(in the rows, 128 means zero)
Known rows, with every step that occurs
L > Q > D: [122  92 157 196 112 121  95 125 128 113 139 121 125 131 124  68 116 127
 116  66 134 108 167 105 149 105 109 129 106 142 144  84]
N > L: [118  91 154 171 131 121  89 119 209 135 147 142 120 149 107 104  99 124
 148  73 143  88 141 125 160 105  79 126 132 164 161  86]
D > M > G > X > H > Q: [147  85  99 171 114 123  87 136 202 137  63 152  94 159 114 113 150 158
 180 146 109 118  81 174 153 123  88 129 135 126 134  87]
S > Q: [128  91 147 198 131 127  92 113 163 118 140 137 113 149 120 108 115 107
 109  84 127  92 128 133 135 113 106 123 134 140 153 130]
H > Q > D > M: [135  71 141 170 121 124  90 120 139 123 113 125  97 154  98  76 123 162
 119 166 131 111 152 132 159 113  78 123 108 134 148 101]
S > Q > H > X > B > N: [140  97 149 194 126 128 103 149 187 126 141 145 127 158 125 111 114 132
 129  60 122  91 111 121 131 122 122 135 132 143 157  84]
M > G > X > B: [126 119 115 174 119 127  96 136 186 130  61 162  99 160 127 103 125 141
 192  96 107 125  82 163 134 113 104 138 140 129 146  54]
X > H: [127  95 137 177 115 133  91 145 155 121  98 138 100 156 112 110 115  92
 143 110 112 101  95 113 152 110  99 124 149 132 152 119]
G > X > B > N > L > Q: [122 148 150 190 128 126 100 130 186 142 112 164  88 145 126 101  93 142
 179  39 121 110  84 101 150  84 108 128 138 143 166  59]
D > M > G > X: [145  84  95 173 119 123  87 123 211 143  75 153 105 158 118 118 148 165
 182 124 112 116  87 179 150 129  83 136 131 125 131  72]
H > X > B: [152 109 129 171 119 130 103 138 161 121 106 168 114 162 118 114 110 146
 147  50 113 102  69 140 142 117 119 144 152 133 155  96]
H > X: [151  94 132 162 118 131 100 132 153 125 102 160 121 160 115 115 114 118
 141  67 116 103  95 150 147 119  91 140 139 133 151 116]
X > H > Q > D > M: [135  84 140 178 111 128  87 151 135 119  87 132  94 158 104  90 124 127
 133 158 117 105 114 111 157 110  95 120 139 132 151 123]
B > N > L > Q: [110 120 159 182 132 129  99 129 197 131 182 153 113 143 102 117  84 126
 159  60 153  88 139 111 152 101  72 123 128 165 165  33]
X > H > Q > U: [129  89 148 179 114 130  93 146 131 113  90 131  92 161 101 108 118  87
 132 142 120 111 110 106 140 107 105 108 145 134 158 132]
G > M > D > Q: [135  49 140 168 126 151  76 104 155 118  71 147 117 147 107 123  94 107
 146 117 114 101 123 223 134  64  49 119 139 126 128 116]
A > Q > D > M > G: [133  51 122 218 115 125  93 115 162 121 113 119 122 164 110  94 129 161
 131 104 137 110 151 138 153 124  62 138 137 132 138  84]
H > X > B > N > L > Q: [147 125 141 179 120 129 105 148 174 123 134 175 118 155 115 118  99 151
 159  25 128  94  77 128 143 108 116 140 154 149 162  65]
D > Q > H > X > B > N: [119  62 105 144 141 121  97 116 207 126 127 137 125 171 104 116  98 138
 135  75 120 112 118 132 146  84  99 132 126 134 162  58]
M > G > X > H: [128 113 117 171 112 128  92 147 174 130  44 158 101 160 126 106 131 112
 192 111 102 123  85 160 139 114  90 132 143 129 145  78]
Q > D > M > G > X: [140  82 116 190 112 123  84 128 159 142  83 140 126 161 123  89 141 188
 161 127 116 110 135 143 151 132  78 145 129 125 134  62]
L > Q > H > X > B > N: [132 100 152 179 111 124 109 154 180 119 146 133 124 136 124  88 112 126
 140  36 127 107 123 111 146 107 128 135 104 147 149  49]
G > M > D > Q > H: [135  42 142 164 124 149  78 112 168 122  72 140 122 147 109 118  98 109
 148 118 112 102 129 217 136  66  51 122 130 127 127 104]
S > Q > D: [130  89 154 211 126 125  89 119 136 121 134 132 129 152 124  91 118 133
 104  92 128  90 154 116 134 120 104 130 134 138 152 118]
U > Q > D > M > G > X: [134  69 121 196 128 124  90 106 169 136  97 143 124 160 116  97 143 148
 130 113 113 106 131 157 132 115  94 141 141 126 141 128]
M > G > X > B > N > L: [123 130 122 176 123 127  95 141 203 136  80 170 103 160 123 110 115 148
 204  86 117 117  86 155 136 111  93 138 146 141 154  30]
U > Q > D: [122  68 140 194 133 128  93 101 147 126 127 133 126 158 111  91 124 122
 103 104 122 100 153 136 131 109  95 138 136 131 149 137]
B > N > L > Q > D > M: [119 113 152 190 128 127  95 132 195 136 178 151 119 145 104 114  95 155
 160  69 153  87 144 111 155 107  70 128 129 162 160  27]
M > D: [154  71 159 172 122 131  85 129 145 121  99 137  99 148 117 110 105 145
 135 138 126 102 131 172 136 115  51 129 127 134 138  98]
X > H > Q > D: [129  90 149 176 111 130  90 151 123 114  89 131  94 157 105  85 115 112
 129 151 118 106 121 104 154 104  95 119 138 134 156 124]
G > X: [126 117 140 172 125 128  94 114 165 145  80 149  91 149 125  98 109 110
 161  78 109 119 100 123 155  95  81 128 124 129 155 109]
X > B > N > L: [117 127 142 187 136 132 100 132 202 130 165 161 100 158 106 119  83 165
 166  62 138  92  93 109 144 104 106 135 151 151 167  24]
A > Q > D > M: [132  51 130 220 118 126  93 110 157 123 126 115 119 161 108  94 122 156
 119  97 139 106 154 124 158 118  63 136 134 132 141  97]
B > N > L > Q > D: [111 119 161 188 129 128  97 132 184 132 179 150 120 145 105 108  85 139
 156  63 153  87 152 104 152 104  70 127 129 165 165  28]

Rows
[106  43 108 140 143 118  91 100 208 126 127 115 123 164 103 104 104 117
 121  99 121 116 147 134 152  82  90 125 109 133 156  76]  D > Q > H
[147 122 136 174 123 132 103 146 178 128 127 178 116 164 112 125  96 155
 163  39 125  93  72 132 143 113 107 143 159 146 164  65]  H > X > B > N > L
[140  73 139 155 113 128 105 154 192 137 111 132 132 160 120  97 120 125
 147  77 114 107 119 130 151 129  96 145 106 135 148  70]  Q > H > X
[132  69 138 201 118 131 110 140 190 123 136 126 118 165 110 106 106 131
 137  56 134 108 120 116 150 114  81 140 131 139 154  65]  A > Q > H > X > B > N
[137 113 139 179 113 125  89 141 146 141  52 147  83 154 121  89 122 125
 161 120 103 119  90 111 162  93  91 120 136 126 155 129]  G > X > H > Q > D > M
[118  95 168 189 120 115  89 127 182 126 154 132 132 134 118  79 103 134
 137  50 148  91 170 107 160  99  96 125 122 169 157  77]  N > L > Q > D
[144  49 136 156 137 123  78 107 156 116  98 133 104 155 109 116  98 144
 122 137 126 107 138 179 135  87  49 121 132 132 143 104]  M > D > Q
[145  46 140 168 136 123  78 106 146 116  95 130 112 161 109 126 104 138
 122 135 128 112 146 170 121  94  57 115 140 131 145 103]  M > D > Q > U
[130 120 147 171 116 128  92 138 147 136  56 149  76 151 119  93 112  96
 160 111 104 120  86 111 159  84  92 116 134 129 160 134]  G > X > H > Q
[137  93 144 163 117 127 107 163 215 141 132 146 132 163 118 105 106 151
 164  57 122  99 105 117 150 122 107 147 122 147 158  34]  Q > H > X > B > N > L
[118  97 163 180 124 116  92 123 202 124 158 136 122 132 114  91 101 115
 140  44 148  92 152 119 159  94 100 120 121 170 158  85]  N > L > Q
[144  69  92 172 119 124  88 123 212 134  99 146 112 159 111 121 148 167
 169 137 119 109  98 185 148 138  84 137 130 128 128  66]  D > M > G
[117 131 148 191 132 130 101 134 198 126 171 158 101 150 109 113  84 161
 161  49 141  92  98 104 143 100 115 133 146 154 165  24]  X > B > N > L > Q
[135  82 134 171 117 122  89 126 144 127  84 134  95 156 105  74 130 165
 140 166 124 119 141 143 155 112  78 125 111 132 146  94]  H > Q > D > M > G > X
[131  75 135 178 132 130 108 129 199 132 134 146 125 163 112 111 120 122
 128  73 116 100 109 141 128 112 113 144 134 134 155 103]  U > Q > H > X > B > N
[120 116 160 176 126 128 103 145 204 134 174 154 123 146 106 116  88 131
 164  49 148  89 134 113 152 105  77 130 125 166 165  27]  B > N > L > Q > H > X
[122 146 144 185 131 129  98 127 190 148 106 167  87 153 122 108  91 147
 183  52 119 109  78 105 151  89  99 132 144 141 167  60]  G > X > B > N > L
[127  97 164 178 117 115  98 146 219 128 153 138 132 137 121  87 104 135
 149  26 141  93 137 111 158  99 119 130 121 171 160  62]  N > L > Q > H > X > B
[120  81 155 177 113 121 104 138 180 118 146 112 121 129 124  75 119 105
 126  61 129 111 152 112 151 107 118 127  87 145 144  69]  L > Q > H
[145  44 141 162 121 149  80 119 163 121  63 149 127 150 111 121  99 112
 151 105 109 101 119 222 135  70  53 125 136 126 128 110]  G > M > D > Q > H > X
[131 118 149 179 116 127  93 138 140 136  53 146  82 155 119 100 116  92
 160 109 106 124  90 104 149  91  97 112 140 129 161 134]  G > X > H > Q > U
[132  58 118 195 129 125  90 106 169 129 112 138 128 162 111 100 143 150
 121 120 119 102 140 162 130 121  95 142 140 127 139 122]  U > Q > D > M > G
[129 111 125 173 110 125  90 150 155 127  39 154 101 161 124  91 132 125
 184 132 105 125 102 153 141 112  88 131 139 130 146  78]  M > G > X > H > Q > D
[136  47 143 176 125 150  76 102 148 118  70 145 123 151 107 130  98 103
 145 115 116 104 128 216 125  69  53 114 144 125 129 116]  G > M > D > Q > U
[120  56 137 175 134 127 102 114 199 131 134 124 122 156 111  99 126 101
 113  98 117 104 138 141 133 110 104 137 117 134 149 122]  U > Q > H
[117 129 151 198 129 129 100 137 185 126 168 156 108 151 112 105  87 174
 158  52 141  93 110  96 143 102 115 135 146 153 164  20]  X > B > N > L > Q > D
[142  84 117 192 108 124  83 140 155 141  73 142 124 163 123  91 142 182
 164 132 112 109 124 136 152 131  83 142 137 124 135  69]  Q > D > M > G > X > H
[136  84 132 176 108 128  87 156 140 116  75 136  96 160 106  91 131 132
 145 165 115 109 111 127 153 115  95 123 142 132 148 109]  X > H > Q > D > M > G
